Each row was made from one walk, in order. Every step used is in the known rows, and no mark comes twice. Write each row's walk.
In the rows, zero is written as 100.
Known rows:
navam venil rasos: 92; 101; 107; 99; 138; 90; 94; 119; 101; 77; 118; 98; 111; 78; 91; 91; 90; 83; 96; 80; 90; 104; 72; 79; 93; 96; 98; 106; 106; 100; 122; 71; 99; 110; 86; 85; 103; 110
navam venil: 93; 96; 104; 96; 107; 75; 90; 99; 104; 98; 104; 98; 109; 82; 98; 95; 102; 73; 98; 86; 89; 104; 81; 89; 81; 101; 96; 112; 93; 85; 121; 80; 95; 107; 97; 100; 94; 100
venil karaza tedil dosot: 109; 148; 69; 95; 121; 116; 100; 100; 107; 128; 112; 92; 99; 98; 121; 110; 104; 103; 104; 106; 141; 106; 100; 73; 97; 125; 100; 98; 85; 104; 76; 99; 28; 69; 107; 112; 103; 113
karaza tedil: 104; 131; 80; 102; 108; 91; 93; 95; 98; 116; 113; 91; 100; 95; 105; 100; 108; 114; 103; 111; 119; 107; 106; 112; 91; 101; 96; 95; 120; 121; 90; 106; 79; 97; 97; 106; 121; 125
vulin tedil zulur venil navam reka: 107; 87; 117; 110; 113; 112; 82; 78; 123; 115; 100; 87; 112; 85; 100; 95; 126; 57; 98; 78; 138; 122; 101; 101; 90; 112; 101; 117; 120; 115; 133; 86; 121; 139; 103; 93; 137; 128
vulin tedil dosot: 112; 102; 102; 103; 85; 124; 91; 119; 99; 119; 84; 92; 104; 89; 111; 106; 116; 102; 106; 97; 121; 109; 100; 88; 90; 110; 110; 98; 125; 86; 151; 89; 93; 129; 101; 91; 110; 93
dosot tedil zulur venil karaza: 94; 109; 125; 101; 118; 111; 94; 93; 126; 107; 111; 99; 104; 103; 109; 98; 103; 70; 90; 90; 120; 102; 115; 83; 68; 130; 97; 112; 80; 109; 80; 94; 57; 79; 110; 106; 145; 110
karaza tedil zulur venil navam reka rasos: 94; 118; 84; 93; 150; 109; 94; 57; 120; 107; 111; 84; 116; 81; 114; 93; 105; 79; 102; 84; 140; 115; 92; 93; 93; 111; 91; 116; 114; 150; 99; 100; 63; 126; 96; 90; 156; 155
buga tedil: 115; 135; 84; 100; 87; 72; 91; 95; 95; 108; 100; 91; 102; 92; 95; 99; 88; 101; 107; 109; 115; 94; 111; 102; 85; 101; 104; 96; 100; 131; 91; 89; 70; 107; 99; 111; 102; 91
reka navam venil karaza tedil dosot: 100; 111; 86; 102; 122; 102; 88; 83; 112; 121; 99; 84; 108; 76; 116; 105; 89; 74; 103; 76; 134; 108; 80; 54; 86; 133; 110; 119; 77; 89; 96; 66; 22; 84; 108; 110; 116; 130
reka navam venil karaza tedil: 98; 113; 94; 108; 117; 81; 84; 86; 106; 124; 107; 82; 107; 80; 100; 101; 88; 69; 99; 78; 125; 112; 91; 72; 88; 126; 112; 117; 81; 106; 76; 66; 40; 81; 109; 114; 116; 132
vulin tedil zulur venil rasos: 106; 100; 133; 110; 126; 133; 94; 107; 102; 101; 113; 93; 112; 87; 84; 95; 102; 73; 96; 84; 121; 113; 104; 100; 79; 97; 108; 102; 128; 132; 130; 91; 122; 129; 90; 79; 147; 121
buga tedil vulin: 125; 124; 98; 102; 82; 74; 103; 101; 90; 115; 113; 95; 106; 87; 80; 100; 95; 104; 114; 112; 134; 100; 141; 95; 84; 93; 110; 93; 92; 136; 131; 88; 43; 99; 98; 114; 126; 91
zulur venil: 100; 99; 108; 100; 99; 102; 84; 72; 106; 99; 106; 99; 105; 96; 96; 104; 75; 65; 91; 100; 96; 105; 90; 101; 75; 104; 100; 103; 102; 99; 123; 99; 118; 101; 96; 91; 111; 115
venil zulur tedil: 100; 100; 95; 108; 127; 88; 95; 68; 109; 101; 78; 91; 104; 124; 96; 96; 112; 107; 87; 107; 121; 107; 105; 89; 89; 84; 96; 105; 85; 109; 84; 87; 87; 57; 105; 99; 107; 116
venil zulur tedil karaza: 103; 126; 92; 111; 122; 98; 105; 78; 98; 103; 85; 93; 105; 122; 85; 98; 107; 112; 93; 123; 131; 107; 97; 87; 92; 72; 86; 101; 60; 110; 85; 94; 96; 52; 106; 107; 114; 109
zulur venil navam: 104; 96; 98; 100; 105; 90; 88; 68; 125; 102; 103; 93; 105; 92; 106; 106; 76; 64; 92; 94; 105; 110; 87; 99; 86; 112; 93; 109; 81; 102; 116; 95; 93; 123; 102; 96; 136; 129
rasos venil karaza tedil dosot: 104; 157; 76; 97; 136; 107; 102; 104; 99; 109; 117; 88; 106; 102; 117; 105; 103; 81; 104; 93; 134; 109; 76; 65; 70; 121; 96; 103; 72; 79; 85; 87; 16; 102; 103; 115; 109; 114
tedil buga: 94; 120; 112; 100; 89; 86; 108; 94; 100; 100; 124; 100; 90; 92; 107; 103; 94; 100; 105; 111; 81; 98; 89; 99; 84; 96; 95; 90; 89; 107; 125; 100; 103; 71; 100; 103; 94; 130
reka navam venil: 92; 72; 113; 106; 105; 83; 86; 83; 107; 98; 88; 89; 109; 78; 96; 96; 86; 71; 100; 72; 99; 103; 81; 78; 88; 111; 110; 121; 89; 88; 118; 66; 80; 105; 103; 101; 115; 119
vulin tedil buga: 105; 122; 123; 112; 70; 88; 93; 116; 92; 121; 120; 91; 93; 87; 97; 105; 111; 92; 105; 109; 92; 111; 102; 110; 78; 99; 108; 88; 119; 115; 146; 90; 112; 101; 102; 99; 104; 123
karaza tedil zulur: 98; 123; 91; 99; 129; 108; 111; 91; 107; 112; 110; 93; 104; 97; 105; 94; 122; 112; 109; 101; 134; 103; 114; 108; 85; 96; 90; 102; 104; 137; 79; 118; 76; 93; 97; 108; 143; 129
zulur tedil karaza: 101; 128; 96; 109; 101; 99; 95; 100; 86; 110; 87; 100; 104; 112; 78; 93; 92; 109; 104; 123; 122; 108; 115; 92; 82; 82; 96; 98; 67; 95; 90; 102; 114; 82; 104; 112; 106; 119
rasos venil zulur: 97; 115; 102; 105; 134; 90; 109; 84; 104; 79; 102; 89; 107; 114; 102; 99; 111; 83; 90; 91; 108; 105; 60; 85; 81; 88; 87; 108; 76; 88; 103; 79; 68; 98; 98; 101; 113; 95
vulin tedil: 111; 102; 113; 111; 81; 102; 86; 121; 92; 122; 98; 92; 103; 92; 91; 102; 115; 93; 100; 99; 108; 113; 112; 109; 94; 102; 113; 96; 130; 106; 121; 89; 109; 125; 101; 96; 109; 96
dosot tedil zulur venil: 89; 94; 129; 100; 110; 108; 92; 87; 124; 96; 103; 99; 106; 100; 109; 94; 106; 82; 92; 93; 108; 98; 112; 97; 62; 117; 93; 112; 100; 108; 110; 97; 83; 99; 102; 99; 157; 115
venil karaza tedil: 109; 149; 78; 102; 116; 99; 98; 102; 100; 131; 124; 91; 99; 101; 104; 106; 102; 97; 100; 107; 131; 110; 110; 93; 98; 118; 103; 95; 87; 122; 47; 101; 48; 68; 107; 115; 101; 116
rasos venil: 95; 113; 105; 102; 116; 90; 100; 103; 93; 84; 105; 95; 107; 104; 96; 96; 98; 81; 100; 89; 97; 104; 76; 89; 73; 98; 96; 105; 85; 75; 106; 87; 81; 127; 96; 105; 107; 102
venil navam: 105; 97; 89; 100; 107; 85; 104; 95; 122; 104; 95; 92; 100; 95; 111; 102; 100; 97; 101; 94; 110; 106; 98; 99; 115; 109; 94; 108; 77; 104; 91; 97; 77; 124; 107; 105; 128; 116

Write each row's walk:
90; 72; 108; 112; 126; 74; 82; 57; 114; 99; 72; 82; 112; 97; 94; 93; 96; 75; 89; 76; 116; 110; 86; 69; 80; 98; 107; 125; 77; 95; 103; 55; 70; 69; 107; 100; 121; 131
reka navam venil zulur tedil
85; 105; 96; 93; 135; 104; 86; 94; 88; 77; 101; 93; 116; 91; 101; 89; 103; 79; 99; 76; 102; 111; 64; 71; 101; 106; 104; 114; 121; 91; 117; 72; 76; 137; 95; 86; 84; 103
navam reka rasos venil
101; 120; 89; 98; 133; 100; 103; 64; 126; 115; 113; 87; 107; 90; 110; 98; 103; 83; 102; 95; 138; 110; 105; 108; 75; 105; 85; 109; 90; 138; 90; 114; 74; 112; 98; 103; 171; 154
karaza tedil zulur venil navam
105; 121; 106; 100; 107; 109; 87; 79; 107; 113; 118; 99; 104; 101; 96; 109; 72; 53; 89; 98; 108; 108; 94; 84; 81; 120; 105; 103; 76; 102; 87; 95; 83; 79; 105; 100; 95; 109
zulur venil karaza
96; 133; 92; 96; 139; 88; 104; 98; 111; 121; 123; 92; 110; 85; 101; 95; 117; 68; 103; 84; 129; 110; 99; 78; 77; 114; 95; 114; 73; 120; 64; 90; 47; 75; 104; 115; 111; 118
navam venil karaza tedil zulur
109; 91; 110; 111; 124; 90; 107; 72; 105; 107; 89; 94; 107; 117; 83; 96; 117; 110; 94; 109; 140; 113; 131; 81; 88; 75; 101; 102; 76; 113; 122; 87; 59; 47; 103; 104; 128; 115
venil zulur tedil vulin
93; 92; 121; 96; 123; 122; 106; 69; 115; 95; 104; 102; 109; 98; 98; 96; 95; 69; 98; 89; 114; 99; 102; 96; 70; 99; 93; 110; 87; 116; 107; 110; 111; 98; 96; 94; 133; 119
tedil zulur venil
110; 118; 87; 98; 120; 83; 87; 53; 127; 101; 103; 87; 112; 84; 104; 94; 100; 64; 105; 88; 144; 103; 99; 94; 80; 111; 92; 117; 91; 139; 102; 84; 82; 121; 101; 107; 130; 125
buga tedil zulur venil navam reka
93; 98; 123; 98; 152; 135; 110; 85; 112; 78; 118; 102; 111; 93; 94; 93; 84; 77; 95; 82; 113; 99; 92; 88; 84; 93; 94; 105; 100; 129; 110; 101; 112; 103; 86; 80; 143; 128
tedil zulur venil rasos
95; 90; 110; 106; 113; 89; 90; 87; 108; 112; 98; 89; 108; 82; 97; 101; 82; 57; 97; 69; 110; 107; 84; 63; 94; 126; 115; 120; 66; 92; 84; 62; 54; 82; 111; 109; 100; 114
reka navam venil karaza
94; 92; 92; 94; 122; 99; 77; 60; 119; 97; 100; 91; 113; 81; 109; 99; 79; 59; 91; 82; 109; 115; 74; 83; 105; 118; 100; 118; 106; 110; 126; 81; 87; 138; 100; 80; 118; 131
zulur venil navam reka rasos
95; 112; 91; 103; 146; 97; 99; 74; 108; 83; 76; 88; 111; 122; 109; 96; 112; 91; 93; 92; 127; 108; 73; 62; 62; 90; 90; 111; 68; 66; 117; 73; 54; 90; 100; 100; 115; 114
rasos venil zulur tedil dosot
106; 93; 125; 108; 103; 118; 105; 115; 99; 118; 95; 94; 106; 94; 92; 94; 130; 93; 107; 88; 123; 109; 121; 105; 89; 97; 107; 104; 116; 121; 109; 102; 106; 124; 102; 99; 130; 101
vulin tedil zulur
102; 94; 91; 102; 113; 92; 72; 54; 128; 97; 107; 92; 108; 89; 109; 101; 92; 57; 91; 88; 116; 116; 75; 94; 100; 116; 93; 116; 103; 90; 129; 81; 115; 122; 100; 94; 110; 135
zulur venil navam reka
98; 109; 118; 96; 130; 126; 110; 75; 116; 108; 115; 102; 107; 102; 97; 101; 92; 56; 96; 86; 123; 102; 106; 82; 77; 113; 99; 110; 64; 120; 76; 107; 79; 75; 104; 101; 120; 113
tedil zulur venil karaza
91; 130; 108; 110; 133; 70; 103; 71; 102; 83; 103; 86; 102; 120; 98; 94; 105; 84; 92; 101; 103; 110; 71; 78; 52; 80; 90; 102; 65; 87; 112; 76; 72; 68; 100; 107; 108; 137
rasos venil zulur tedil buga
95; 117; 104; 109; 118; 76; 103; 63; 109; 101; 97; 90; 96; 118; 102; 99; 108; 106; 91; 115; 106; 105; 95; 88; 75; 79; 92; 96; 75; 114; 108; 87; 89; 32; 105; 101; 102; 140
venil zulur tedil buga
86; 137; 89; 94; 166; 117; 100; 91; 93; 97; 119; 87; 117; 94; 106; 88; 118; 76; 104; 73; 139; 116; 80; 64; 97; 116; 102; 117; 102; 122; 68; 82; 36; 111; 100; 100; 104; 120
navam reka rasos venil karaza tedil zulur
95; 113; 99; 109; 141; 78; 96; 76; 102; 85; 86; 87; 110; 125; 93; 92; 110; 84; 89; 94; 117; 112; 81; 79; 63; 83; 93; 110; 71; 83; 94; 76; 70; 87; 101; 103; 112; 116
rasos venil zulur tedil
100; 108; 111; 102; 129; 118; 89; 91; 103; 81; 122; 100; 107; 92; 90; 101; 63; 77; 87; 94; 98; 104; 80; 92; 89; 99; 101; 97; 113; 112; 127; 89; 120; 108; 85; 76; 119; 125
zulur venil rasos
115; 129; 110; 115; 75; 112; 97; 132; 79; 124; 105; 93; 104; 91; 80; 104; 111; 100; 107; 118; 120; 114; 105; 108; 95; 90; 101; 92; 102; 108; 124; 97; 117; 121; 103; 105; 117; 89
vulin tedil karaza
92; 93; 97; 104; 130; 64; 86; 71; 113; 98; 85; 89; 112; 103; 93; 91; 112; 79; 87; 92; 108; 111; 87; 79; 71; 86; 93; 116; 79; 93; 102; 68; 85; 68; 101; 99; 100; 113
navam venil zulur tedil
96; 112; 100; 97; 116; 80; 93; 106; 105; 112; 115; 98; 107; 88; 97; 100; 98; 59; 96; 84; 102; 108; 86; 72; 86; 117; 102; 112; 68; 90; 80; 77; 63; 80; 106; 108; 77; 91
navam venil karaza
98; 99; 88; 98; 113; 107; 89; 88; 107; 103; 67; 98; 105; 111; 108; 97; 101; 108; 103; 102; 124; 102; 112; 73; 77; 103; 105; 104; 88; 74; 117; 94; 85; 93; 102; 99; 102; 122
zulur tedil dosot
99; 122; 98; 99; 127; 112; 100; 68; 112; 113; 117; 92; 108; 93; 102; 97; 104; 85; 102; 101; 130; 106; 107; 108; 67; 99; 89; 104; 107; 136; 96; 116; 88; 95; 94; 101; 150; 144
karaza tedil zulur venil
109; 92; 122; 108; 107; 110; 94; 89; 121; 121; 97; 88; 110; 87; 96; 99; 111; 63; 100; 84; 128; 116; 111; 106; 77; 108; 102; 111; 101; 125; 121; 97; 101; 141; 103; 93; 160; 124
vulin tedil zulur venil navam
88; 113; 102; 93; 144; 100; 113; 92; 90; 80; 94; 87; 114; 103; 102; 96; 91; 89; 93; 83; 97; 105; 63; 71; 92; 90; 98; 109; 83; 116; 97; 81; 32; 119; 98; 83; 122; 92
reka rasos venil zulur
107; 89; 114; 108; 104; 88; 97; 93; 93; 113; 92; 101; 107; 108; 74; 92; 105; 105; 104; 107; 131; 113; 154; 84; 77; 85; 113; 99; 86; 99; 126; 96; 74; 79; 101; 106; 123; 124
zulur tedil vulin
93; 94; 91; 98; 135; 81; 89; 69; 119; 96; 74; 90; 114; 100; 109; 95; 114; 86; 92; 90; 117; 107; 77; 62; 69; 92; 90; 117; 77; 76; 127; 68; 67; 70; 101; 95; 100; 111
navam venil zulur tedil dosot
91; 87; 114; 102; 123; 100; 82; 71; 143; 93; 103; 94; 108; 93; 121; 91; 123; 74; 92; 82; 126; 107; 97; 92; 84; 128; 87; 124; 101; 100; 117; 83; 83; 113; 106; 99; 156; 131
dosot tedil zulur venil navam reka
101; 90; 82; 102; 117; 90; 89; 80; 125; 96; 99; 92; 103; 92; 114; 96; 117; 88; 99; 87; 122; 113; 83; 93; 128; 114; 92; 114; 102; 91; 106; 81; 100; 121; 106; 104; 100; 120
venil navam reka
100; 132; 107; 107; 85; 101; 97; 126; 98; 103; 106; 100; 99; 100; 100; 100; 106; 118; 100; 122; 107; 99; 100; 98; 91; 106; 87; 99; 82; 93; 107; 94; 84; 95; 106; 112; 136; 92
dosot tedil karaza
112; 124; 93; 96; 113; 80; 100; 63; 125; 106; 101; 88; 109; 88; 100; 98; 85; 70; 107; 94; 136; 98; 110; 99; 69; 107; 92; 111; 72; 149; 91; 96; 66; 126; 101; 108; 153; 120
buga tedil zulur venil navam
116; 137; 101; 103; 110; 103; 92; 77; 101; 133; 139; 94; 107; 92; 88; 110; 84; 66; 97; 109; 139; 119; 124; 87; 72; 113; 106; 95; 86; 124; 111; 99; 44; 67; 101; 108; 130; 128
zulur venil karaza tedil vulin
86; 114; 105; 91; 129; 99; 105; 109; 82; 83; 97; 92; 114; 94; 97; 94; 81; 85; 102; 81; 87; 104; 76; 75; 83; 100; 106; 107; 94; 104; 102; 87; 48; 145; 96; 86; 116; 95
reka rasos venil
104; 141; 89; 99; 137; 112; 114; 97; 106; 126; 122; 93; 102; 103; 105; 100; 115; 95; 104; 99; 145; 106; 118; 90; 96; 114; 97; 101; 75; 138; 38; 111; 45; 64; 108; 117; 121; 121
venil karaza tedil zulur
105; 160; 99; 102; 105; 91; 88; 69; 105; 126; 144; 91; 96; 92; 104; 112; 74; 62; 95; 113; 110; 111; 89; 94; 63; 117; 99; 91; 84; 124; 95; 99; 70; 53; 103; 106; 108; 151
zulur venil karaza tedil buga
88; 84; 107; 90; 146; 119; 101; 58; 125; 92; 99; 94; 117; 84; 110; 92; 96; 63; 99; 71; 123; 109; 87; 80; 99; 111; 94; 123; 90; 129; 106; 95; 83; 132; 100; 84; 142; 132
tedil zulur venil navam reka rasos
91; 145; 80; 96; 147; 105; 84; 95; 87; 102; 120; 85; 115; 93; 106; 94; 106; 76; 99; 82; 125; 120; 72; 67; 100; 120; 107; 111; 114; 108; 78; 73; 38; 113; 100; 98; 86; 117
navam reka rasos venil karaza tedil
